Each row was made from one walk, in order. Every step used is in the known rows, and no mark comes twice. Write each row's walk.
Known rows
femi, bufabi, vilin: [  1  20   1  -6 -30  16   8   9   8  32  10 -22  -2  -3  -2  -8   5 -13
   2  16  13   1  -7 -10  -1   2  11  -7  -1  12  29   3]
botopil, busa: [ -1   0  -1   4   6  -2  -6   5  14  -7  -5   5 -17  -1  -9 -19   1 -13
   5  -1  16  15  -1 -19 -20  -5  -8  -2  -5   8   7  -7]
vilin, bufabi, dabo, mirel, betela: [-13   0 -21   8  21   0  20  -3  -3 -13  -6 -15  -9   4   0  10   0   9
  -4  -7 -33 -10  -6  14  53  19  -8  15  12   5 -13 -14]
botopil, busa, kebon: [-16  -1   7 -25  29   3  -6  14  -3  -5  -4  20 -10   3  -4 -29   5  -3
 -18   7  23   7   0 -16 -30   4 -12  -5 -21   6  12  -9]
betela, mirel, busa, kebon: [ -1  -7  13 -18  49   9 -12  10 -32 -14   9  19  15  -3   1  -8   3  13
 -13   0  15 -28  17  -3 -23  -3  -5   8 -18   1  -2   3]
femi, bufabi, busa, mirel, dabo: [ 11   6  15 -21 -27  27   0  -3  -4  -2   4   3  33  18  11 -23 -15   6
 -34   4  -9  -6   9   6 -20  -8  -2   0  12 -12  21  47]
bufabi, busa, mirel: [ -1   0   5  13 -21   5 -13 -12   2  -6   6   6  10  10  14  -4 -10  -6
 -23   9  -4 -11   4 -17 -17  -5  -4   0  26  18  -3  14]
vovif, sazal, vilin, bufabi: [  9  -7 -10   0 -13  14  22   7  13   8 -14  -9 -30 -13 -21  25   1 -14
   1 -16  -4  27  -6  15  15  20  22  11  -9 -50 -23 -13]
busa, bufabi, vilin, mirel: [  9  15  10   5 -37  -4 -13  32  13  24  -3  -8  16 -10   0 -11  11   3
  29  18  11  -3 -11   3  13  -2 -10 -16  -3  24  18 -16]
bufabi, dabo, mirel, busa, kebon: [-20  -9  -9 -17  57  -6  13 -30 -21 -18  -4  22   6  15  16  -7  -2  17
 -15   2 -31 -27  15   2   6  13 -17  -2  -8  40  -8   5]
vilin, bufabi, dabo, mirel, busa, kebon: [-22   5  -5 -30  57  13  18 -10 -22 -21   2  23  -2   8   6  10  -5  31
 -26   2 -38 -18  19  18  35  19 -17  -1  -5  22  -8  -6]
botopil, busa, bufabi, dabo, mirel: [  5   0  -1  -1  -8   4  -1 -10  -5 -18 -28   8  -7   9   0 -33  -2   0
  12   1 -19   4  -8   7   0  16 -28 -27 -15  49   0  -5]
femi, bufabi, busa, kebon: [-13  15  11 -42 -14  26  12  14  -4  11  12  11  -6  12   7 -26  -7   3
 -20  17   2  -7   0 -13 -16   6   7 -13   3  -8  22  12]
femi, bufabi: [ -4  20  -3 -20 -22  14  14   8  15  17  14 -19 -11   9  -1 -17  -6   0
   5   6  23   4  -5  -2 -11   2   7   2  -9 -23  12  -4]
sazal, vilin, bufabi, busa: [  6   4   5   4 -33  18  -5  12  -4  -2  13  -3 -23 -20  -4  21  -3  -3
  -1   0 -21  12   1 -12  25   7  28  -5  29 -25  -5   3]
botopil, busa, mirel: [ -3  -4  11   5   6  11 -22  -3   4 -22  -7   3   6   7   3 -27   1  -6
 -35   4  20   7   2  -5 -29  -5 -18  -1  -8  14  -9  -5]
betela, mirel, vilin: [  2  -5   8  30  10   2 -33  13 -24   8   9  -6  12 -22 -10  14  10  -1
   9 -14  27  19   9  -4  -5 -12  -1  18  -7  -9 -17  14]
vovif, sazal, vilin: [ 11 -20 -15  12 -14  -3  17 -12  13  12 -21 -10 -22  -5 -11   7   5 -28
  12 -16   2  17 -10  -2 -13  15  23  11 -15 -30 -22  -3]
vilin, bufabi, dabo, mirel: [ -7  12 -18   5  -6   6  15  -8   4   0  -2   0 -12   2 -16  26  -3  14
  -5  -1 -28   4  -5  11  47  16 -12   2   7  23 -10 -13]
mirel, busa: [ -8   0  -5  -3  35  -9   8 -13   4  -6  14   0  -8   7  15  -3  -7  -3
  19  -4   5 -14  17 -11 -15  -9  -2   7   4  -5   4   4]
bufabi, femi: [  1   8  -8   5   3  -5   8   4  28  20   7   6  -4  10 -14  14 -17 -21
  11  23  -2  -7  -8 -12  -7  -8   0   2  10  18  -3  14]
femi, bufabi, dabo, mirel: [ -4  14 -15  -4 -22  13  19 -19   7   1  -3 -12  -3  14  -4 -11  -2   7
  -6   1 -20   0  -9   7  18  15  -3  -7  -7  23  -2  -1]
busa, bufabi, vilin, sazal, vovif: [ 16   2   6   0 -23 -24  -4   8 -14  21 -17  -2 -13 -10 -11  16   9  -7
   6   2   8   0 -24   9   1  -4  15 -21 -13  21  27 -16]
dabo, mirel: [-18   2 -22  11 -11  -3   9 -27  10 -14   6  -7   0   9   0   0   4   3
   6  -6   9   1 -14   0  -1   8 -12   6   1   8   2 -15]
bufabi, busa, mirel, dabo: [  9  -7   6   1 -10   1  -9 -12  -5   0   0  14  33  12   9  -2 -14   0
 -24   1 -14 -11  11  -7 -20 -12  -7   8  21   7  15  45]
bufabi, dabo: [  5   5 -14  12   3 -20   6  -3  10  34  -1   1 -14   5 -10  12  -6  -8
  17   9 -13  -6  -1 -23   8   3   2   4   2  29  -8   5]
busa, kebon: [-19   5  -2 -24  19  -7   3   6  -3  17  11   9  -5   8   1  -7   1   6
  -6  13  25  -9  -6 -14 -20   9  -3   7 -14  -5  10  -9]
vilin, sazal: [ -2  -4 -13   7  -7 -33   7  -4  11  15   6  15 -12   7 -17  25   5  11
  10  -2  26  13 -12 -13  -7 -10  -4   0  -3 -15   5 -17]
betela, mirel: [ 13   1  -1  19 -12   3 -15  12  -5   6   5  -2   5  -8 -21   8   4  -3
   9  -2  24  -5  -8 -12 -11  -5   0  10 -10   4  -7  -5]

Write each row's walk
[ -4 -10  -1   1   2 -16   6 -29 -20 -18  -6  12  11   8  16   4   8  19
  18  -4  -3 -11  -1  20   4  -2 -23 -29  -2  27  27 -10]  dabo, mirel, busa, bufabi, vilin, sazal
[-11  -5  15  24   3   5 -33 -11 -17  -3  10   1  18  -2  24   2  -6  -4
 -24  -1   0  12  20 -10 -10 -12  -7   7  27   7 -16  33]  bufabi, busa, mirel, vilin
[-23 -10 -23  14  16 -10  14 -22   3 -27  -1 -23   3  11  16 -14   8  -2
   6 -13   3 -15 -14   2   7   9  -7  21   7 -11   2 -14]  dabo, mirel, betela
[ 13  -3  20 -10  -2   3 -18  16  -7 -24   5  -9   9 -11  21 -25   5  18
  27  -5   2  -6   9  16   1   0   9 -11  -6 -27 -13 -14]  sazal, vilin, mirel, busa, bufabi
[ 28 -15  13  -8   7  12  13  11  23 -14 -30  13  10   1  -2 -10 -10 -18
  24   2 -30  -2   6  32  -1   1   5 -13 -10 -13 -32   8]  vovif, sazal, vilin, mirel, busa, bufabi, femi
[  5  -4  -8   5  -1 -32   5  -5   4   1  -5   5 -21  -3 -22  27   8  -3
 -10 -13  12  10 -20  -3  -2 -12  19   2 -10  -6   1 -22]  vilin, sazal, vovif
[  1  14  14 -11 -38  31  -5  -2   3  -7  10  -6  11  16  15 -25 -11  -1
 -36  11   0  -7   4  -4 -16  -3   2  -9  18   1   4  16]  femi, bufabi, busa, mirel
[ -3   1   2 -15  20  11  12 -21   3 -29  -1   8  12  23  20 -15 -23  -2
  20  12 -21 -27   3  27  -9   2 -22 -16   4  25   4  13]  dabo, mirel, busa, bufabi, femi
[ -2  16  -1  -2 -19  13   8  16  12   7  13   9 -21  -3 -10  20 -12  -1
   5   6 -13   7   2 -13  23  -1   3  -1  33  -9   8   2]  vilin, bufabi, busa
[ 11  10   3  -4 -27  -5   8   6  -2  18  -8 -10 -14 -10 -23  16  14  -8
 -23  -1   5  11 -20   3   7  -9  29 -13 -12   9  26 -12]  femi, bufabi, vilin, sazal, vovif
[  8  -3  -6  19  -9 -32  -2  -3  -3  19  -9   1 -14 -16 -24  35  16 -13
 -13  -5   1   6 -20 -10   9 -13  23  -6  -3  27  16 -15]  bufabi, vilin, sazal, vovif
[  5  11   3  -1 -26  -2  -5  12  -4  37   1 -15  -2  -3   8  -7  -1 -12
  33  19  15  -9 -11  -4  -8   8  -3 -15  -3  25  31  -1]  busa, bufabi, vilin
[  3  -6   2  -3   5  -5  -8  -9  -5   5   2   0  34  14   6  -2  -7   8
 -21   1  14  -7   3   7 -23  -7 -13  20  -6 -10   8  27]  busa, mirel, dabo
[  4   4  10  -8  13   0  -2   2 -13  16   2  -8   1  -1  27 -14  -6  -8
  34  11   0 -22  13   2 -11  -1  -4 -15   1  25  30   9]  mirel, busa, bufabi, vilin
[  0 -13  -1  17  -2 -13 -13  19   7 -17   3 -27   9 -16   7 -14  22   0
   9 -11   3  -3 -10  -5  18   1  23  22   6 -41 -23 -21]  sazal, vilin, mirel, betela
[-14   3   3 -17   2   0   2   5  -3  11  10  23  -6   6   6  -7  -5  -3
  -9  14  -2 -12   0 -27 -16   5   0  -5  13   9  16  10]  bufabi, busa, kebon
[-11   1  -2 -15  15   5   8 -27 -11 -34   3  -4   5  18  33 -24  -8  14
  26  -5   1 -21   5  24 -11   8 -21 -12  -5   3  12  -7]  dabo, mirel, busa, bufabi
[  8   0  -2  -1  -3 -16   1  20  21  10   1   8  30  -2 -18   2   5  16
  14  -6   7   7  -2   1   5 -15 -10  16  -3 -18  11   9]  vilin, mirel, dabo
[  3  -5 -10  21 -15 -32   1  -3   4  33   2  11  -3  -5 -17  33  14   0
   9   7  16   8 -12 -19   3 -11   0  -8   4  20  21 -10]  bufabi, vilin, sazal
[-14  -8  19  17  29  10 -42  -3 -16 -21  -4  -1  13  -7  13 -20   4  -5
 -34  -7  25  33  19   1 -23 -11 -19   5  -7   3 -20  12]  botopil, busa, mirel, vilin
[-12  -8  -3   8  22  -6  -8  -5  -2 -13   3 -23  16  15  26 -19   1  -4
 -23   2  19 -23  -1   1 -13   1  -5  25   6 -16 -12  -6]  busa, mirel, betela
[ 21 -18  10  -9   0   6   9   8   9 -18 -27   0   2  -5  10 -21   3  -2
  29 -18 -10   3   8  28  -5   8   4  -7 -18 -36 -26 -13]  vovif, sazal, vilin, mirel, busa, bufabi
[ -6  -9   2  16  23 -32 -15  -4 -15   4  -2   0 -15 -17 -12  34  12  -1
  -9 -24  15  33  -4   4   6 -19  18   9  -9 -20 -10  -3]  mirel, vilin, sazal, vovif
[  3  10   0  -4 -35  -7  10   5   5  31   5  -1  -3  -1 -16  14  11   6
  -2  10  19  14 -11  -7   3  -9   5 -16  -5   2  27  -8]  femi, bufabi, vilin, sazal
[ 23 -25  -8   7 -13  -8  14   8  20   5 -30   5  19 -11 -25   7  12  -7
  11 -25 -11  24  -4  13   2   2  13  19 -19 -43 -15  11]  vovif, sazal, vilin, mirel, dabo
[-19  -6 -15   5  29  -2  12 -38   0 -37   9  -2   4  11  18  -5  -3   7
   6 -14  -6 -13  10   6  -2   0 -14   7   5   7   2  -5]  dabo, mirel, busa
[ 30  -3  12   2  20   3 -12  12 -28   5 -10   8   5  -1   2 -10 -11   9
  28   2 -16 -30  17   7  -3  -1 -10 -11 -13  31 -13  14]  betela, mirel, busa, bufabi, dabo
[  6   2  16   5 -33  28 -23   4 -14 -17  11  -4  -1 -13   9  13  -5   5
 -41   3 -15   7   6   0  14   7  18  -2  27 -17 -21   5]  sazal, vilin, bufabi, busa, mirel
[  0   7   0  -2 -16  12  -4  15  -3   4  15 -19 -22 -19  -8  20   2   5
   0  -2   8  17  -5   1  20  11  24   7   3 -41 -10 -15]  sazal, vilin, bufabi
[ -6  11   1  11  26  -1  -9  19 -11  32   7  -3 -15 -16  -9  37  -5   8
   5  -2 -15  28  19   2  43   3   0  12   9  -4 -21  14]  mirel, vilin, bufabi, dabo
[ 14 -24  -4   9  15   0  13  -4  19 -20 -20   3   1 -11  -3  -2  10 -10
  10 -24 -17  10  13   9   3  -1  13   9  -8 -30 -33 -12]  vovif, sazal, vilin, mirel, busa
[  0  20  -1  -8   3  14  14  23  26  17  14   7 -12   3 -24  31 -21  -8
  -1  24  -8   2  -5   4  22  -4  -3   4  14  -1  -3   2]  vilin, bufabi, femi
[  5  -8   7   9  11  -4 -14   4   4 -27  11  -5   8 -16   9  -5  11  10
   9 -12  -6   1  14  -3   9  -9  14   7   3 -22 -22 -12]  sazal, vilin, mirel, busa
